What can hang from each mark
Q: N V
Z: V
V: Q W Z
J: B N
B: J Q
N: J Q

Every row comes from one small tree of marks. The marks that hang from a mark follow it in brackets, in alphabetical order. Every link used is in the known rows. Which tree was each row made from?
Known rows
V{Q W Z}: [-6.8, 25.8, 25.3, -31.0, -17.1, -14.5, 53.0, -7.5, 2.2, 44.4, 8.7, -2.7, 4.8, 13.9, -0.3, -40.0, 12.6, 1.8]
Q{N V{Z}}: [0.4, 15.4, 24.4, -4.8, -3.1, -5.8, 44.7, -38.9, 41.9, 2.3, -10.7, -45.3, 10.1, 6.1, -8.0, -48.1, 13.1, 5.0]
V{Q{N} W Z}: [3.5, 27.2, 6.5, -30.5, -20.3, -13.7, 65.9, -33.7, 24.5, 34.3, 6.7, -23.8, -0.3, 22.0, -9.7, -50.8, 8.1, -10.9]
B{J{N}}: [-9.0, 2.0, 0.9, 5.3, -7.5, 10.3, -4.0, 0.3, 3.9, 12.4, 14.0, -8.9, 5.0, -3.8, -18.0, -40.2, -12.1, -22.0]
Q{N}: [11.9, 4.6, -13.1, -0.5, 6.7, 0.6, 27.8, -26.5, 29.8, -0.4, 5.6, -36.8, -4.7, -4.8, -14.4, -34.0, -2.5, -12.8]
J{N{Q{V}}}: [-7.1, -9.6, 21.5, 25.9, 2.4, 9.0, 33.2, -35.8, -5.7, -29.8, 19.0, -50.3, -3.7, -26.7, -26.0, -24.0, -7.8, 9.5]
N{J Q}: [22.6, 1.5, 10.5, 20.9, -29.0, 15.5, 12.8, -9.9, -30.2, 0.8, 18.8, -5.5, 13.8, 19.5, -13.9, -2.0, 5.1, -7.3]
B{J{N} Q}: [-17.7, 16.4, -18.6, 25.4, -5.1, 22.4, 6.9, -4.7, -21.5, 15.2, 20.9, -8.4, 6.6, 19.0, -12.6, -37.3, -16.9, -18.4]
N{J Q{V{W}}}: [10.0, 3.3, 39.4, 5.3, -28.0, 3.8, 35.4, -13.5, -19.7, -24.9, 6.8, -22.6, 14.4, 21.7, -18.9, 3.7, 6.2, -0.1]
Z{V}: [-10.0, -7.6, 8.4, 2.3, 21.0, -6.6, 5.2, -6.3, 9.2, -2.1, 7.8, -10.5, 8.0, -36.2, -13.6, -18.7, -0.1, 15.6]
B{J Q{N V{W}}}: [-1.8, 21.1, 2.6, -4.2, -3.1, 8.9, 48.5, -23.6, 1.5, -13.1, 0.7, -26.3, 10.0, 46.6, -6.9, -27.7, 1.7, -28.3]
N{J{B} Q{V{W}}}: [-6.8, 16.6, 49.1, -8.8, -13.2, 7.1, 35.8, -12.3, -1.8, -38.4, 26.9, -38.1, 1.7, 21.9, -17.4, 17.4, 1.4, 5.4]
V{Q W}: [0.5, 10.0, 8.9, -32.8, -5.8, -11.7, 47.1, -2.1, -5.7, 17.7, 14.8, -15.5, -2.8, -4.3, -9.6, -25.8, 4.1, -8.3]
Q{N V}: [8.1, -3.7, 10.0, -6.4, 10.0, -2.5, 41.2, -31.8, 34.3, -20.9, -4.2, -59.0, 2.8, -7.3, -16.5, -30.0, 6.3, -4.8]
N{Q}: [12.7, 0.0, 7.5, 18.7, 3.4, 8.2, 23.6, -16.2, -20.4, -1.5, 18.0, -10.6, -3.2, -7.1, -6.4, -11.5, 7.2, -2.1]
Q{N V{W Z}}: [-8.1, 23.6, 29.8, -16.9, -6.0, -12.5, 52.8, -38.7, 44.0, -3.0, -10.8, -40.3, 4.5, 15.7, -7.2, -45.8, 7.6, 3.6]
J{B N}: [-30.9, 14.8, 3.7, -3.7, 20.5, 9.4, 7.0, -9.4, 36.7, -13.1, 35.1, -51.4, -22.6, -28.9, -24.5, -19.8, -26.0, 8.2]
B{J{N} Q{V}}: [-20.9, 6.6, 4.8, 19.3, -1.2, 21.0, 20.0, -10.7, -15.6, -7.2, 10.0, -30.0, 11.7, 14.3, -14.9, -32.6, -9.6, -10.4]
N{J}: [10.0, 5.6, 4.7, 1.8, -22.0, 5.5, 0.5, 4.7, 0.0, 10.1, 8.5, -9.5, 14.9, 12.2, -13.5, -11.2, 2.4, -5.6]
J{N}: [-15.4, 2.2, -4.0, 11.5, 6.6, 4.4, 7.7, -11.4, 16.5, 0.4, 18.3, -34.4, -10.1, -27.1, -23.3, -36.8, -18.9, 4.2]
Q{N{J} V{W Z}}: [0.1, 28.1, 35.1, -13.9, -37.4, -7.8, 42.2, -30.9, 38.7, -2.4, -9.7, -35.8, 19.9, 43.2, -17.6, -33.9, 8.2, -2.6]

Which tree is each row?
[-17.9, 26.2, 50.5, -17.0, -3.4, -10.6, 37.9, -12.7, 20.1, 6.6, -10.6, -18.9, 10.7, 8.3, 0.2, -32.3, 10.5, 18.6]
Q{V{W Z}}
[-24.0, 33.4, 9.2, -14.6, 22.7, 11.4, 57.3, -35.1, 32.5, -37.9, 20.8, -66.5, -15.0, 18.6, -12.8, -11.0, -11.0, 0.2]
J{B{Q{N V{W}}}}
[6.7, 11.6, -7.6, 13.9, -22.4, 17.3, 41.8, -30.3, 1.9, -16.6, 4.2, -51.9, 17.1, 36.2, -20.9, -13.7, 0.6, -7.8]
B{Q{N{J} V}}
[3.8, 32.5, 7.6, -29.9, -36.1, 1.9, 48.2, -23.0, 38.6, 28.4, 27.9, -42.8, 8.9, 36.8, -18.0, -28.9, 5.6, -12.8]
V{Q{N{J{B}}} Z}
[-17.4, 7.2, 8.9, 15.5, 15.2, 17.2, 19.6, -23.4, 7.6, -23.8, 48.2, -45.8, -24.2, -22.5, -24.6, -15.3, -23.5, 5.9]
J{B N{Q}}
[-1.1, 5.6, 16.1, -17.2, 8.9, -9.1, 47.8, -31.1, 37.3, -26.3, -6.6, -52.3, -4.2, -0.7, -17.2, -27.9, 0.4, -6.0]
Q{N V{W}}
[-6.6, 9.3, 42.5, 21.7, -21.6, 11.1, 26.8, -28.6, -11.9, 3.5, 9.6, -15.3, 17.4, 13.3, -10.1, -45.2, 3.4, -5.3]
B{J{N{Q{V{Z}}}}}
[9.5, 12.3, 47.7, 16.9, -39.1, 9.1, 31.6, -20.5, -14.1, 2.7, 3.0, -14.0, 27.4, 30.0, -8.5, -14.5, 20.5, 12.6]
N{J Q{V{Z}}}
[-5.2, 20.6, 55.2, 3.1, -8.8, -6.7, 48.3, -28.0, -7.8, -4.4, 0.0, -13.8, 6.4, 13.6, -2.8, -21.0, 13.9, 15.9]
N{Q{V{W Z}}}
[12.3, 18.5, -2.7, -21.0, -17.5, -7.3, 57.0, -33.9, 23.7, 37.6, 8.0, -30.3, 6.1, 13.9, -7.0, -54.0, 14.2, -10.3]
V{Q{N} Z}
[-19.6, 27.8, 23.3, 13.7, 0.2, 12.3, 37.0, -17.6, -5.4, 10.2, -1.8, -23.8, 14.2, 19.4, 7.8, -29.9, 15.3, 20.8]
B{Q{V{Z}}}
[-14.6, 28.8, -20.7, 3.1, 24.0, 21.2, 34.3, -29.7, 24.3, -12.1, 32.3, -52.2, -15.0, 15.9, -9.5, -17.6, -13.4, -7.1]
J{B{Q{N}}}
[2.5, 9.7, 44.9, 13.9, -7.2, 3.2, 40.4, -28.6, -10.0, -0.1, 1.7, -19.5, 11.5, 4.4, 0.0, -25.1, 19.3, 17.0]
N{Q{V{Z}}}
[9.5, 21.2, -30.6, 16.5, -25.1, 19.5, 24.3, -23.7, -1.8, 3.7, 15.4, -30.1, 11.2, 44.3, -18.5, -18.5, -4.7, -17.6]
B{Q{N{J}}}
[-10.1, 0.8, 12.9, -29.8, 13.0, -23.5, 42.8, -6.3, -1.2, 10.2, 17.0, -11.0, 4.5, -25.5, -17.7, -19.5, 1.2, 8.1]
Z{V{Q W}}
[7.2, -8.3, -12.9, -18.5, 10.5, -16.4, 48.7, -34.0, 18.4, 5.8, 16.2, -39.5, 6.6, -26.9, -23.2, -33.2, 0.1, -2.2]
Z{V{Q{N}}}
[-3.0, 22.1, 0.7, 3.8, -23.0, 10.2, 47.4, -30.7, 6.1, -21.5, 3.7, -46.4, 11.6, 46.6, -23.6, -14.0, -4.1, -6.7]
B{Q{N{J} V{W}}}
[6.6, 1.9, -4.7, -26.7, -23.4, -18.5, 46.6, -22.9, 14.3, 3.0, 16.2, -28.2, 14.4, 7.6, -36.0, -21.2, -3.2, -9.5]
Z{V{Q{N{J}} W}}
[-15.7, 10.4, 36.7, 27.7, -10.6, 9.7, 36.0, -40.3, 2.2, -7.2, 14.5, -38.7, 3.8, -10.5, -18.1, -40.5, -0.6, 20.3]
J{N{Q{V{Z}}}}
[6.0, -1.7, 5.3, 26.3, -12.5, 16.8, 9.0, -16.0, -22.9, 1.8, 27.3, -5.3, 4.7, 3.1, -17.0, -33.7, -10.4, -23.4]
B{J{N{Q}}}
[2.5, 23.5, 55.6, 6.5, -40.0, 0.8, 40.6, -20.9, -14.7, -2.0, 3.2, -9.9, 20.2, 38.5, -10.3, -12.4, 14.8, 9.8]
N{J Q{V{W Z}}}
[-19.7, 2.6, 31.2, 9.8, 18.2, 14.7, 34.4, -31.0, 14.9, -43.4, 38.8, -69.8, -14.5, -28.3, -26.7, -10.5, -16.1, 14.9]
J{B N{Q{V}}}
[5.0, 21.9, -0.2, -45.5, -23.8, -4.4, 54.6, -18.3, 32.1, 0.3, 35.1, -49.1, -3.6, 30.3, -26.7, -11.9, -7.7, -23.5]
V{Q{N{J{B}}} W}
[1.2, -0.7, -6.7, -31.0, 6.6, -21.5, 58.2, -32.2, 21.3, 0.8, 16.0, -30.2, -1.3, -18.0, -26.3, -35.0, -4.0, -5.2]
Z{V{Q{N} W}}
[14.9, -7.5, -12.8, -17.4, -24.9, -10.6, 40.4, -26.8, 12.0, 8.1, 18.4, -35.3, 21.2, -1.0, -32.2, -23.6, 2.3, -9.2]
Z{V{Q{N{J}}}}
[-28.8, 18.8, 13.5, 7.1, -4.5, 13.1, 28.4, -9.0, -11.6, -11.9, 10.8, -23.3, 7.8, 22.0, -14.6, -28.2, -15.6, -11.1]
B{J{N} Q{V{W}}}
[-14.6, 30.7, -2.5, 4.9, -8.2, 25.7, 11.6, 1.7, -6.5, -3.5, 33.6, -23.9, 4.4, 32.4, -11.5, 9.2, -8.8, 2.6]
N{J{B{Q}}}
